Each row was made from one walk, in order. Every step used is in the known rows, and no mark comes twice. Write each row's walk.
In the rows, zero is written as 128.
Known rows
X, P, C, Y, R, N, Q: [164 110 155  95 113  71 102 123 144 159 140 141  63 140 105  96 124 131
 135 101  67 137 141  93 108 104 150 111 124  68  85 155 111 113  84 111
 118  53 135 109 131  78  79  93 106  92 188 115 104 158 166  90  56 103
 137  76 144 152 139 128  79 143 132  89]
N, R, B, H, P, X: [115 137 143  93  92  91 144 106  81 181 136 121 175 164 123 119 156 151
 119 150  88  75 140 108 132 172 145 154 134 114 134 101  92 141 146 111
 108 131 133 109 181 123 191 148  77 132 159 119 160 175 136 133 113 134
 132  95 102 110 125 106 102 146 189 131]
Y, Q, N, R, B, H: [107 115 100  82 157  93 133 129  93 148 152 125 119 158 103 120 165  99
  91 113  50  88 130  90  98 149 174 107 173  81 159 130 107 124 165 126
 146  95 115 116 152 114 172 126  91 133 134 117 159 133  94 134 111  95
 120 136 128 100 104 101 103 146 148 117]
Q, F: [113 138 133 129 106 129 116 109 117 108 133 155 123 113 104 117 158 135
 133 159 119 123 164  91  87 119 158 139 137 108 114 121  99 138 122 115
 140 156 113 131 132 123 129 161 125 109 138 134 129 130  82 120 103 139
 112 117 136 101 133 135 129 133 109 133]
X, P: [137 124 173 121 112 119 107 142 138 133 127 136  84 122 129 100 139 136
 127 130 102 126 134 103  94 103 110 141 135 110 105 133 125 131 113 131
 139 147 117 121 133 104 110 146 129 108 125 128 119 145 146 122  73 137
 117 120 138 137 121 123 103 142 143 100]
H, B, C, Y, R: [142 113  97 102 141  61 139 109 106 146 130 142 133 179 104  98 118 103
  96 130 120 113 145 160 116  97 170 106 122 117  87 103 105 124 120 128
 147 151 141 113 168 127 113 130 100  99 151 128  87 141 133 114  84 110
 122  94 146 135 119 102 137 124 133  97]
X, F: [146 140 119  98  80 133 129 114 109 148 143 131 125 111 111  94 150 135
 150 167 111 133 179  80  92 118 141 156 122 105 101 130 106 138 108 118
 136 148 102 123 113 123 126 155 128  90 131 123 127 144 131 137  84 130
 135 135 143 121 101 125 113 130 123 122]
H, B, C, Y, Q, N, R: [123  88  94  86 136  64 126 124 110 142 145 133 109 178  85 107 115  97
  71 116  84 109 141 133 112 115 171  86 144  96 111 116 100 111 147 136
 165 132 147 116 142 145 150 117  87 109 139 140 106 142 112 119  91  97
 136 122 159 131 114 104 106 145 154 112]
R, Y, Q, F: [104 128 102  88 138  88 126 119 111 100 146 142  75 125 107 157 139 136
 118 124 110  98 170  90 104 121 171 124 130 101 113 112 102 129 133  95
 158 121 100 133 156 116 115 143 104  78 143 113 113 123  81 118  93 136
 104 134 147 120 129 152  97 131 119 139]
B, C, Y, Q, N, R: [145  95 100 108 131  61 115 116 120 145 139 158  77 170  81 112 110 122
  87 116  71 100 123 126  93 122 174  87 144  67 110 124 104 104 127  99
 177 125 126 114 116 162 145 104 102 121 129 123 109 140 133 114 104  81
 131 108 142 138 114 111  99 166 145 117]
R, Y, Q: [111 112 102  81 153  83 126 134 103 124 140 131  69 136 120 155 119 139
 119 106 111 102 141 113 112 124 167 119 125 115 114 107 119 118 124  92
 153 102 100 124 165 119 122 129 104  91 138 105 110 126 118 112  99 120
 106 141 145 134 124 144  98 143 147 129]
X, P, C, Y, Q: [148 130 168  95 110  70 111 156 146 128 121 132  43 123  98 100 132 148
 112 101 105 109 143 107 101 104 143 101 121  99  80 150 126 112 117 123
 145  37 105 127 140  92  73 125 106 117 140 123  94 128 152 109  63 123
 129  89 161 156 109 129 106 147 177  94]
Y, R: [146 111 130 125 155  97 122 107 114 157 132 141 132 171 109  94 124 126
 135 133 109 126 133 108 108 113 167 134 144 108 109 123  95 131 103 104
 121 135 109 108 148 115 111 137 121  90 162 122 152 139 134 106 109 105
 103  95 135 109 125 112 129 124 129 108]
Q, N, R, B, C: [157  81 103 113 136 107 113 117  95 176 141 151 115 130 101 121 126 113
  82 170  51  94 128 101  95 145 165 103 163  91 152 129 115 125 148 114
 154 159 144 129 109 146 176 117 109 135 121 135 165 144 131 146  98 101
 127 117 125 126 137  93  99 150 145 126]
R, B, H, P, X, F: [126 172 125  96 102  90 161 119  72 172 149 117 192 112 137 114 185 171
 136 167 104  84 165  89 115 165 129 183 121 113 126 101 114 149 131 122
 106 144 110 126 180 111 157 151  84 121 122 127 130 148 136 157  84 144
 135 121 114 113  95 133 112 129 166 123]
N, R, Y, C: [149  87 113  75  81  92 129 118 117 170 135 131  89 142  98 142 112 134
 134 145  75  94 146 107 118 136 177 109 133 102  87 114  96 121  99  89
 148  58 128 112 151 130 142 124 106  78 180 111 139 165 154 120  95 125
 115  76 136 147 171 115  80 159 147 139]
H, B, C, Y: [124 111 103  99 119  76 132 130 112 141 129 137 125 149 114 111 129 119
  95 127 126 118 144 166 114 105 162 107 116 129  89  99 119 121 123 132
 157 148 144 122 164 139 127 132 106 119 134 131  70 138 131 116  83 125
 129 118 149 140 113 113 143 141 134 104]
N, R, B: [134 115 117  84  97 105 120 123 101 187 134 125 115 140 118 115 137 115
 115 175  86  90 142 112 129 132 159 122 138 116 134 142  91 129 135 119
 122 135 136 120 132 126 174 151  99 131 166 117 167 170 126 129 108 123
 123 110 110 119 132  88 115 150 156 133]
Q, Y, R: [149 105 112 139 173 100 118 101 118 115 134 140 130 166 106 118 106 140
 130 151 114 141 150 103  87  96 166 119 136  92  90 141 114 125  99  94
 135 118 118 136 175 113 106 106 101  87 162 123 151 138 154 111 101 134
  98 111 139 101 140 116 126 129 123 101]
H, B, C: [120 103 116  97 128 108 131 139 108 126 129 123 147 142 117 103 128 108
  83 128 119 127 147 155 115 110 156 116 120 141 113  84 114 129 159 138
 155 168 136 121 177 142 143 146 111 118 128 133 105 133 132 113  91 129
 128 119 149 128 115 110 131 134 133 113]
C, Y, Q, N, R: [126  94 111 103 137  64 111 112 110 156 146 144  68 167  85 118 119 126
 117 114  82 105 122  97  92 125 173 101 157  70 106 156 103 107 105 121
 155  86 122 119 100 132 137 116  98 107 148 127 118 143 114 124 103  84
 121 128 147 128 121 120 107 153 156 116]
H, B, C, Y, R, N, Q: [133  97  83  79 136  60 130 109 107 152 152 133 128 178 115  98 115  90
 106 108  92 134 144 147 125 104 174 105 118  90 104 101  95 112 112 127
 137 149 165 101 167 122 135 103  88  93 183 120  85 160 139  87  81  87
 137 106 140 131 127 115 109 137  97  99]
C, Y: [129 120 121 120 110  84 111 115 116 150 131 148  96 136 111 123 137 148
 149 136 128 122 123 136 100 109 163 123 125 106  78 134 120 118  79 115
 146 110 124 126 122 126 118 133 118 123 137 125  77 142 139 121  96 120
 116 122 135 141 123 128 145 153 138 115]
C, Y, R, B, H, P: [144 155 113 105 145  36 142 110  84 179 139 148 168 175 128 119 164 168
 137 143  99  86 128 121 128 121 165 132 150  98  95 132 112 128  97 118
 112 121 131 123 180 112 128 135  85 109 155 121  94 144 138 133  97 112
 111  92 104 134 100 106 137 122 161  85]
Q, N: [131  85 130 141 158 125 102 122 101 145 143 144 117 118 107 119 136 136
 121 132  92 135 121  89  76 131 154 130 165  99 136 126 129 128 115 128
 149 134 117 127 108 129 139 124 133 121 109 143 134 120 117 132 102 104
 113 144 146 118 135 132 122 144 133 121]
N, Q, Y, R, B, H: [114 141  89 104 167  83 134 108 108 118 129 121 160 161 102 134 151 108
 128 152  84 101 160 130 107 121 179 114 119  74 116 129 102 124  95 108
 136 107 154 133 201 101 139  89  58 122 169 104 129 157 134 117 114 128
 121 115 114  91 133 112 114 138  60  92]

Write each row's walk
[147 127  87 102 127  72 129 132  98 165 135 152 104 104 124 126 139 132
 100 167 103  87 129 157 113 119 165 107 121 119 109 119 130 123 120 111
 149 139 127 142 138 141 136 126 104 151 118 123  92 137 145 127  86 114
 118 107 122 156 117 111 142 149 134 114] -> R, B, C, Y
[142  93 107  87 120  87 131 135 105 154 140 136  94  98 115 153 126 154
 143 142 102 103 135 111 109 128 173 125 128 120  82  99 124 127  90  94
 153  48 106 121 164 124 118 117 122  84 147 118 114 133 149 121  89 130
  99  95 146 156 167 138 101 149 132 131] -> R, Y, C
[151 121  87 110 124  61 121  82 125 127 150 176 110 159  97 106 127 118
 123 127  78 129 148 116 104 105 178 111 119  59 102 115  85 116  88  86
 151 153 147 111 135 133 118 104 101  94 177 116  97 152 125  87  90  84
 132  82 131 125 130 131  97 142  73 110] -> B, C, Y, R, N, Q, F
[144 102 101  97 137  55 115  92 111 170 159 149  95 169 116 112 120 121
 160 109  87 138 123 111 118 105 175 127 134  68 100 138  92 112  57 107
 123 105 141 103 129 109 119 101 100  93 195 117 101 162 142  87  93  79
 123 110 128 127 137 125 104 144 106 106] -> C, Y, R, N, Q
[131 125 105  82 126  64 127 133 110 159 142 138  96 140  81 124 168 133
  90 112  53  77 139 110  98 151 199  73 156  83 114 142 117 121 145 110
 145   4 116 134 149  96 129 105  90 141 148 112 119 129 117 129  88 106
 135  90 139 133 120 105 124 155 170 109] -> P, C, Y, Q, N, R, B, H
[122 118  88 101 170  82 120 117 103 136 137 117 139 148 100 130 114 112
 130 177 104 108 163 121 110 107 173 115 115  85 121 153  93 114  85 117
 125 120 152 133 176 109 128  86  57 108 176 118 147 164 139 115 116 121
 118 126 121  95 148 119 106 139  75 107] -> N, Q, Y, R, B
[104 144 169 129 115  95 135 111  98 135 131 132 190 154 125 116 160 189
 136 106 119 113 132 121 110 165 133 169 130 118 114  67 115 140 130 109
 123 137 111 103 201 128 158 144 100 124 133 121 116 142 142 122 105 132
 123 109 120 110 107 142 120 144 180 119] -> B, H, P, X
[143 119  88  67 107  57 129 123 109 168 138 141  84 155 104 114 123 106
  89 156  80  74 141 140 131 122 176  91 129  98 117 137  89 109 141 103
 152 128 132 117 141 143 157 129  81 134 158 112 130 161 132 114 103 103
 128  96 120 138 112  87 104 158 151 124] -> N, R, B, C, Y, Q
[154  61 108  98 124  92 118 113 103 175 148 143  91 130  89 147 115 137
 123 147  53 102 132  77  87 147 175 109 161  83 116 123 113 122 105  97
 157  67 130 118 115 130 152  97 116  78 150 128 149 144 137 140  87 108
 116  98 150 144 180 121  77 161 142 135] -> Q, N, R, Y, C
[157  94 117 106 163  99 114 101 100 167 161 143 119 155 136  87 119 121
 132 110  84 157 122  79 108 114 165 140 160 101 123 124 108 130 120 103
 112 135 107  99 152 105 123 127 132  83 179 120 155 139 147  88  92  90
  96 105 132 117 129 114 114 120 141 122] -> Y, R, N
[165 120  93 106 170  83 134 121  96 170 140 145 134 144 121 101 122 114
  96 164  95  91 134 128 121 114 166 121 138 119 133 112 108 134 132 105
 130 160 115 120 164 126 121 129 109 116 143 121 156 133 142 117  99 102
 106  83 123 128 113  95 124 122 125 110] -> Y, R, B, C
[146 118 140 108 100  86 110 130 125 153 121 143  90 118  93 116 142 163
 125 121 117 120 143 128 102 123 182  96 117 115  74 132 127 119 101 106
 143  30 109 134 133 112  96 123 124 129 149 125  92 128 152 115  86 126
 126  85 144 149 134 131 144 154 159 119] -> P, C, Y
[157 125  94 103 155  52 132 107  96 186 144 146 104 145 120 116 137 129
 139 161 113  90 125 122 118 108 172 126 141 109  95 150 109 120  75 120
 113 109 128 126 130 106 109 127  99 110 154 122 113 144 132 128  94 107
 102  97 121 136 125 106 138 125 140 106] -> C, Y, R, B
[128 141 119  98 158  65 129 128  98 127 133 110 197 162  98 129 142 163
 116 150  82 106 174 120 118 128 179 103 117  77 109 134 100 120 121 115
 123  71 149 138 232 107 131  84  45 113 180 111 139 153 152 120 113 130
 135  90 112 105 129 122 105 134 107  90] -> N, Q, Y, R, B, H, P, C
[139  93 111  99 154  97 108 101 105 163 162 131 125 165 124  93 114 103
 142 111  76 149 135  90 118 113 168 138 141  79 138 122  84 116  99 108
 114 137 133  95 148 108 135 107 109  86 195 114 150 159 141  79 105  81
 121 112 128 107 135 123  92 135  96 119] -> Y, R, N, Q
[148 101 140  81 128  51 110 147  85 186 149 129 135 139  97 114 124 184
  88 140  78  89 148  85 127 141 177  92 158  88 118 167 109 109 154 140
 119  56 125 133 145 133 138 116  69 116 154 143 146 135 133 126  96 102
 137  98 130 150 120 117  99 138 218 122] -> H, P, C, Y, Q, N, R, B
[159  87 104 125 177 102 113  92 109 127 160 146 126 153 127 113 107 139
 124 128  87 167 140  81  90 101 170 126 156  89 102 136 123 127 117  93
 126 122 121 129 177 106 122  94 110  77 182 123 158 139 168  90  82 119
  93 121 132 105 147 126 110 121 130 112] -> Q, Y, R, N
[169 127 146  92 133  48 122 137  89 193 139 137 160 136 119 105 128 198
 118 149 112  98 150 107 135 124 171 107 140 115  88 151 112 126 119 126
  99  76 114 131 171 116 103 126  83 107 167 139 128 131 157 118  92 116
 120  69 122 152 116 120 130 120 199 107] -> H, P, C, Y, R, B
[133  78 102  88 131 102 106 121 113 132 165 122 119 102 117 118 118 133
 138 134  74 169 144  96 101 109 170 117 123  77 101 129 116 109  94 113
 141  58 145 119 181 124 141  76  93 106 192 124 136 160 160  79  94 110
 118 123 142 116 170 149  85 153  83 134] -> R, N, Q, Y, C
[132 160 134  89 110  64 137 145  85 167 132 135 177 121 126 129 183 190
 112 137  96  84 145 134 123 142 170 111 133 115  98 119 134 133 139 120
 122  69 125 144 197 110 138 137  90 151 138 115  89 128 144 140  92 138
 128  91 112 149 106 116 143 141 179  99] -> R, B, H, P, C, Y
[118  88 125  98 151 100 110 122 109 144 151 130  90 165  91 105 116 109
 100 116  73 117 132  77  95 137 166 116 168  82 146 137  91 115 145 123
 152 109 110 110 122 137 156 124 106 107 142 130 163 138 104 114 118  90
 122 137 152 106 120 117  90 149 155 131] -> Y, Q, N, R
[144  94 163  94 116  55 101 138 103 164 144 138 129 159  83 108 111 193
  99 111  80 112 144  81 116 136 173  91 158  78 102 156 101 110 137 125
 130  56 119 119 145 142 132 117  81 104 156 140 131 130 139 114  99  93
 138  91 143 144 119 127  98 146 216 118] -> H, P, C, Y, Q, N, R
[137  78 134 126 122 122  98 109 107 165 141 140 111 152  89 114 122 124
 117 140  66 120 128  84  87 140 160 120 169  83 136 134 107 125 124 119
 146 137 134 119  95 136 164 123 123 111 138 137 161 145 121 135 105 102
 121 129 138 113 147 111  99 152 148 128] -> Q, N, R
[122  86  96 101 182  86 121 127  95 130 153 132  65 125 111 160 118 140
 106 105  92 101 129  92  93 135 171 119 152  93 130 115 127 119 130 105
 161 101 103 129 130 120 127 115 107  85 116 120 117 111 109 128  94 107
 107 153 157 133 136 144  92 142 146 127] -> R, Y, Q, N
[157 127 175 115  89  89 106 146 150 144 118 142  61 113 102 106 141 157
 125 119 102 118 140 114  96 103 137 108 118 106  63 147 134 121  95 118
 138  54 119 131 125  91  76 125 125 117 140 121  91 136 165 119  58 139
 127  83 154 163 125 124 115 151 167  91] -> X, P, C, Y
[168 113  81 124 187  82 128 110 105 133 138 145 141 144 112 124 115 133
  92 180  97 108 150 125  99  99 174 103 134 101 105 132 119 126 125  95
 137 143 126 146 188 128 118  96  83 110 148 123 151 133 164 123  89 129
 101 102 124 114 134 106 126 125 115 103] -> Q, Y, R, B, C
[153 102 118  93 125  66 109 107 116 166 148 138  95 144  95  98 124 138
 134 103  83 140 139 114 117 121 193  98 119  79  93 137  97 110  84  95
 120  34 132 110 141  90  95  91 103 101 202 110 111 152 156  80  84  88
 131  71 142 137 143 132 111 144 123 112] -> P, C, Y, R, N, Q
[162 160 144 101 122  62 134 132 135 155 117 144  95 139 111 107 172 139
 118 123  72  86 142 111 101 110 153 107 135  94  84 144 129 133 107 112
 123  42 120 131 165  61  76 119 104 118 149 107  97 138 157 132  55 136
 118  60 132 153 113 102 121 127 157  66] -> X, P, C, Y, R, B, H
[122 101 110 113 164  66 109 123 108 142 151 147  72 135 102 121 131 138
 124 111 101 115 113 103  88 118 169 113 153  84 107 146 120 110  98 126
 156  86 106 125 113 128 120 114 107 116 121 137  91 118 108 118 100  91
 113 146 154 130 115 137 124 148 148 116] -> C, Y, Q, N
[149  97 113 119 134 103 117 130 119 117 139 137 126 105 101 123 123 153
 129 164 109 137 144 107  84 105 167 105 127 102  70 132 127 128  96 108
 154  39 111 141 188 133 112  97 104 101 159 133 140 137 162 114  94 139
 101 105 150 125 164 137 122 148 116 127] -> Q, Y, C
[149 159 105 120 154  73 161  92  80 144 151 126 198 147 122 121 148 171
 134 183 104  99 185  70  97 142 143 163 129  86  96 125 114 144 113 103
 100 127 113 139 204 105 131 107  60  75 153 125 158 149 157 146  76 150
 119 108 119  91 111 127 105 109 153 104] -> Q, Y, R, B, H, P, X, F
[133  90  96  87 164  87 119 132  97 154 151 137  97 146  99 104 119 103
  68 142  57  87 133  94 110 137 173  96 161  89 165 133 102 117 171 118
 157 133 117 115 131 146 164 113  92 126 127 132 167 133 108 124 111  82
 125 125 138 120 117 105  94 148 151 134] -> Y, Q, N, R, B, C
